Each row comes from the steps of one walk. Every step used is in the known rows, and no mark comes twice. Write the walk behind each row, first mark first.
(in the rows, 128 means zero)
Known rows
m-z: [118  98 117 133 131 128 139 117 120 123 139 146 148  86 100 160 126 132
  99 153 107 117 106 136 108 138 107 117 173 120 153 108 127 142  98 126
 114 102]
f-m-t-g-p: [149 101 103 144  90 108 119 113 118  85 149 146 135 112  74 150 158 203
 120 169  88 147  86 146 174 142 103 102 121  94 114 144 124 119  93 110
 151 134]
f-m-t: [130 113  85 126  96 109 100  96 113 101 137 127 153 120  99 161 159 167
 119 172  86 128 103 125 158 147 110 104 149 115 125 110 122 110  95 120
 107 131]
l-y-e-h-t-m-z: [135  82 124 143 130  82 137  84 152 106  99 117 146 146 153 144 109 153
 155 147 125 104 195  83 140 167 167 138 151 138 128  86 106 121 151 123
  75 108]
h-t: [120 120 129 117 125 133 119 127 118 142 122 144 140 144 151 118  85 112
 119 154 102 134 137 121  92 152 158 136  86 144 118 130 124 120 133 121
 128 119]
q-t: [104  98 130 114 102 120 139 137 114 176 127 142 120 156 121 149 123 110
 135 150 128 132 146 166 133 137 125 128 109 136 136  91 145 114 107 134
 140 117]
d-a: [108 147  97 126 142 149 105 177 112 128 143 128 152 130 100 142 110 140
 121 118 148 118 107 116 120 114 104 135 176 117 145 137 127 115 116 138
 114 136]
p-g-t-h-e-w: [129 132 162 116 147 134 153 131 124 137 128 126  71 136 151 100 120  73
 135  99 141 135 107 125 118 119  87 144  83 127 127 137 166 161 155 126
 151 122]
w-e: [139 159  99 114 145 138 112 116 132 141 146 108 166 115 120 122 157  85
  88 132 136 113 147 139 118  91 130 110 178 151 150 123 101 102 126 144
  98 146]
p-g-t: [123 148 157 108 136 127 139 158 129 142 147 155  95 124 109  90 111  94
 119 107 141 138  74 119  94 108  76 153 126 103 119 159 181 168 152 135
 146 120]
t-h: [132 134 126 113 118 130 148 126  92 119  97 109 107 141 140 159  95 117
 130 117 102 135 134 143 128 138 144 132 140 130 155 108 102 132 124 127
 144 101]
p-d-a: [101 157 118 166 149 164  96 193 113 124 167 118 136  99  93 134 104 159
 127 102 166 149  93 133 100 101  81 147 187  83 150 152 167 118 131 135
 114 160]
e-h-t-g: [136 124 134 127 113 143 133 120 134 133 118 162 152 160 124 121 100 130
 142 114 124  98 133 141 139 165 208 141  96 115 114 128 110 152 151 103
 166 127]
w-e-h-t: [144 158 121 105 143 145 101 105 141 156 130 129 164 138 143 122 144  92
 116 126 126  91 164 130 138 121 196 117 148 142 123 124  93 101 153 120
 105 148]
a-d-p-g-t: [101 139 137 138 156 147  77 200 121 117 186 137 114 112 100 111 105 144
 150  90 199 145  77  87 109  90  56 144 193  86 109 194 166 150 138 135
 115 156]
z-m-t: [117 107 138 150 121 121 130 135 119  86 130 124 176 107  88 158 162 142
 131 181  90 153  97 126 143 157  87 117 139 118 102 101 123 144 113 111
  95 119]
w-e-y-l: [137 159  73 118 159 124 126  93 167 132 126  78 184 139 137 133 158 122
  89 137 117  87 188 140 108 123 170 109 252 170 132 113  74  75 146 158
  78 149]
e-h-t: [119 141 127 111 123 147 117 116 130 149 114 154 153 154 143 130  94 114
 143 115 121  96 146 130 136 161 211 139 109 126 120 116 111 132 153 112
 133 120]
y-e-h-t-q: [140 132 111  99 127 114 124 102 145 117  91 126 129 173 176 104  96 123
 153 121 119  96 170  98 142 160 166 150  51 152 127 118  95 122 164 102
  99 112]
u-g-p: [124 160 158 124 114 132 152 146 135 122 145 175 107  90  92  81  99 158
 110  96 129 147  72 144 120  66 121 112  99 121 130 178 149 123 104 153
 203 131]
t-m-z: [122  83 139 144 120  98 126 122  93 121 137 139 131  75  88 199 153 161
 107 164  78 119  83 143 133 156 111 134 142  93 134  97 138 152  85 115
 101  96]
u-g-p-d-a: [116 169 169 152 128 150 131 188 132 117 166 167  93  72  76  84  95 194
 122  83 151 165  53 139 111  53  92 121 125  87 129 203 177 114 110 148
 197 157]
z-m-t-q: [146  93 158 138 112 118 136 138 109  77 120 119 154 108  99 165 156 144
 142 181  74 161  88 114 154 172  92 114  86 106  85 109 129 140 108  98
 102 112]
l-y-e-w-j: [112 124  76 163 150 127 137  80 171 122 128  94 199 135 159  92 136  73
 131 136 166 105 208  94 118 105 127 110 181 191 181  71 102 108 136 164
  57 118]
m-t-h: [134 129 134 113  82 115 136 115  97 104  87 104 109 131 128 159 137 149
 141 129  91 150 130 128 139 143 129 128 115 120 129 108 106 133 107 116
 140 120]
w-e-y: [134 161  87 120 157 145 125 103 144 141 140  92 181 120 132 136 167 111
  95 140 129  95 161 146 114 106 171 106 221 162 142 122  91  91 124 147
  91 153]
d-p-g-t-h-e-y-l: [137 140 127 111 163 111 133 148 151 104 124 109  76 158 155 109 114 151
 138  98 154 141 132 103 109 111  90 142 190 124 106 180 156 135 166 138
 122 133]
l-y-e: [129 119  86 139 136  97 144  98 159 102 109  92 160 159 151 106  95 116
 136 130 162 124 203  89 113 123 125 134 172 170 158  94 104 111 148 157
  82 121]
l-y-e-h-t: [132 117 103 131 133 104 137  89 166 111  97 109 159 175 169 107  84 122
 156 125 156 106 219  82 128 147 179 139 151 163 138  95  97 110 169 139
  87 121]
u-g-t-q: [140 139 192 106  96 110 148 154 121 128 115 163  68 107 129  69 103 133
 111  99  97 148  52 117 123 106 115 124  47 113 100 162 171 148  97 137
 202 131]
q-t-h-e: [134  85 144  96 105 107 158 113  95 163  89 108  67 181 165 171 127 110
 153 138 127 143 180 168 153 151 134 129  47 152 134  86 128 103 110 121
 160 115]
p-g-t-h-e: [146 137 168  95 138 114 155 141 115 132 116 128  54 143 144 109 112  93
 132  99 141 144 101 123 112 119  81 155  77 115 119 156 166 161 153 125
 162 120]
j-w-e-h-t-m: [140 168 108 125 131 150  84  77 126 185 138 129 177 114 126 144 218  66
 112 162 118  97 137 123 140 126 174 114 159 149 140  92 111 116 133 120
  97 134]
z-m: [114 111 127 151 152 136 135 144 119 102 143 131 182 110  92 153 132 115
 119 172 102 140  95 136 130 149  99 120 159 128 121 101 124 143 125 123
  95 107]
q-t-h-e-y: [131  85 137 102 113 113 167 105 104 165  85  99  79 182 173 179 134 127
 155 142 122 131 189 172 150 162 161 128  77 158 130  88 120  96 109 123
 153 120]
u-g-t: [112 155 172 118 107 114 141 152 133 139 125 169  88 106 119  64 107 135
 101  98 111 140  59 127 112  89 110 126 103 125 119 156 164 154 101 150
 195 139]
a-d-p-g-u: [107 132 125 140 138 157  89 187 139 105 194 138 122  97  88 110 112 161
 151  90 210 127  77  88  97  74  69 126 208  87 113 209 155 153 135 149
 128 151]
q-t-g-p-d: [123  88 165 155  97 131 154 171 123 153 155 162  88 128  85 135 119 169
 141 137 143 174 117 197 141 122 103 133  82  90 124 142 168 123 112 121
 195 136]
j-w-e: [135 181  77 126 138 159  94  82 133 175 152 114 189 107 114 121 212  43
  88 160 143 114 139 128 111  90 122 102 192 172 169  97 111 111 118 147
  98 137]

Which walk is each row?
[142 133  64 116 160 110 150  77 160 120  98  68 153 171 173 141 131 128
 110 119 149  96 206 141 110 158 160 134 129 188 129 107  90  93 138 152
 108 142] -> h-e-y-l
[109 163 143 160 152 165 108 206 118 128 173 146 107  77  83 134  93 186
 126  99 158 180  91 152 122  85  81 138 146  74 139 184 162  99 131 135
 135 149] -> g-p-d-a
[135 111 161 160 128 147 122 183 122 117 154 164 107 120 106 106  81 188
 129 137 125 173  98 143 105 133 124 142  77  86 102 196 151 122 137 107
 177 147] -> h-t-g-p-d-a
[149 127 108 107 140 126 165  91 105 119  81  72 103 159 180 169 121 125
 135 115 124 118 177 149 132 154 170 131 104 164 145 109  91 112 121 128
 141 123] -> t-h-e-y
[130 104 140 157 136 135 138 102 114  97 116  99 168 103 132 162 201 104
 140 178  91 145 127 132 166 150  97  96  98 149 123  80 108 130 104 107
  88 115] -> z-m-t-h-e-w-j
[114 160  77 111 136 120 125 103 152 121 108 121 156 162 144 109 116 118
 138 102 149  83 168 115 146 126 143 148 132 157 162 100  86 134 158 126
  91 116] -> y-e-h
[138 180  95 120 135 164  89  74 140 186 139 132 187 123 133 121 200  47
 109 155 136  98 151 120 126 115 176 107 169 165 149  99 104 110 143 128
 105 139] -> j-w-e-h-t
[149 127 147  98 115 143 124 120 121 139 102 148 131 155 154 138  90 116
 151 114 105 104 139 119 146 176 214 138  55 115 102 122 118 127 147  98
 139 114] -> e-h-t-q
[134 118 121 126 103 125 138  87 109 106  89  84 112 140 160 150 159 118
 143 123 114 140 165 131 152 145 126 119  63 153 135  91 102 126 107 114
 132 135] -> m-t-h-e-w
[116  89 151 106  95 116 153 132  92 163  98 126  81 167 139 170 114 120
 151 144 104 141 155 168 146 149 141 129 105 132 139  85 130 111 112 123
 156 104] -> q-t-h
[123 130 144 126 160 136  92 182 110 109 160 112  79 130 133 124 110 141
 161  82 201 151 103  91 123 100  59 144 145  99 109 192 154 142 138 127
 126 158] -> a-d-p-g-t-h-e
[126 144 122 123 129 146 125 166 158 107 174 159 107 102  95  88 118 147
 130 103 178 130  73 101  88  57  75 120 201 100 125 212 171 166 146 153
 143 124] -> d-p-g-u
[146 107 121 144 127 103 152 103 171  99 107 128 141 165 147 100  83 155
 158 121 158 125 204 101 142 142 171 138 124 144 128 125 100 116 168 132
 124 124] -> l-y-e-h-t-g-p
[133  84 125 101 115  94 168  97 121 154  75  85  80 196 178 176 125 137
 150 140 114 124 210 167 146 176 161 131  99 165 122  81 107  84 127 132
 145 118] -> q-t-h-e-y-l
[124 125 144 119 118 127 111 118 112 146 113 152 140 143 135 159 115 137
 145 124  99  96 128 133 151 174 210 149  95 106 106 106 118 140 143 103
 124 114] -> e-h-t-m
[158 140 136 117 116 143 123 111 162 141 136 146 141 120 125 102 154 125
 112 123 128  90 140 140 135 114 194 107 140 128 111 157  94 128 146 126
 152 150] -> w-e-h-t-g-u
[125  70 159 133 120 102 116 121  95 130 125 153 121 103 129 171 120 157
 117 185  59 130 104 123 110 179 145 138  84 108 103 118 137 135 105  99
 110 101] -> h-t-m-z
[127 142 123 143 134 125 126 130 158 110 123 145 120 146 141  89  93 169
 150 110 145 126 154 129 138 133 143 155  79 123 133 154 113 131 172 104
 130 134] -> y-e-h-t-g-p-d
[133 179  56 132 150 149 110  65 159 167 136  90 204 124 128 131 211  73
  88 164 131  92 171 128 103 116 156 102 252 186 156  89  90  90 136 157
  85 141] -> j-w-e-y-l
[136 134 143 178 129 154 137 196 126 104 173 152 115  95  62 116 104 197
 122 104 157 173  77 167 124  99  86 139 128  69 134 188 154 137 123 125
 187 152] -> t-g-p-d-a
[122 152 174 125 120 127 151 118 129 149 112 144  82 102 160  67 149  94
 108  93 113 131  91 134 134  84 118 105  60 156 138 136 148 139  91 146
 189 133] -> u-g-t-h-e-w-j
[116 151 138 120 148 134 109 182 137 121 166 156 100 122 109  88 111 127
 129 104 163 153  75 101 102  76  59 139 184  98 121 191 187 162 151 136
 124 131] -> d-p-g-t
[119 116 158 132 145 114 110 177 121 115 169 163  85  92  96 125 134 158
 126 125 134 150  54 102 114  96  47 139 186  73 111 181 196 172 130 121
 111 117] -> d-p-g-t-m-z
[157 118 136 106  77 114 128 122 106 101 102 111 122 125 124 145 142 141
 137 135  97 149 115 114 141 150 121 125  53 110 103 121 129 128  96 108
 131 127] -> m-t-q
[138 120 144 127  95 144 141 122 152 133 121 172 131 138 122 108 104 152
 138 113 123  93 118 140 132 154 210 132  96 109 104 149 112 162 147 116
 186 124] -> e-h-t-g-u
[ 90 154  87 162 148 184 118 103 138 164 164 131 214  90 129 108 172  41
 102 133 137  95 133 147 121  93 132  94 158 170 187  77 119 124 103 150
  87 114] -> e-w-j
[123 142  77 142 161 161 126  76 142 157 143 101 182 118 165 111 183  37
 103 121 171 101 171 148 129 102 121 102  66 195 175  87 115 112 103 147
  98 136] -> h-e-w-j
[118 126 155 123 139 125 137 131 108 145  94 111  65 136 187 123 121  92
 117 107 107 149 142 143 151 145 120 134  62 150 133 100 127 139 122 126
 142 125] -> g-t-h-e-w
[108 125 166 129 117  95 111 163  95 150 122 144  88 103 125 145 135 140
 104 130  79 151  79 142 141 148 106 155  98  97 112 116 154 158 106 126
 122 116] -> g-t-m
[103 104 156 151 152 126  78 195 107 109 188 145 101  82  83 148 129 174
 148 113 168 144  55  89 120 109  45 142 197  60 102 183 175 161 117 120
 103 144] -> a-d-p-g-t-m-z
[146  98 117 145 107 102 157  96 187 100 102 125 138 158 151  87  94 155
 152 123 157 103 194  91 125 140 178 130 143 147 124 127  97 138 163 145
 136 124] -> l-y-e-h-t-g-u
[141 126 171 104 113 115 130 167 105 141 109 139  76 119 149 118 105 113
 110 120  89 159  90 126 136 152 111 140  50 107 103 132 153 142 112 121
 142 115] -> g-t-q
[140  95 129 139 135  98 156 101 129  69  85  76 146 143 137 182 162 169
 144 175  75 142 153 127 152 192 120 119 142 144  91  91  89 116 132 112
  96 120] -> z-m-t-h-e-y-l
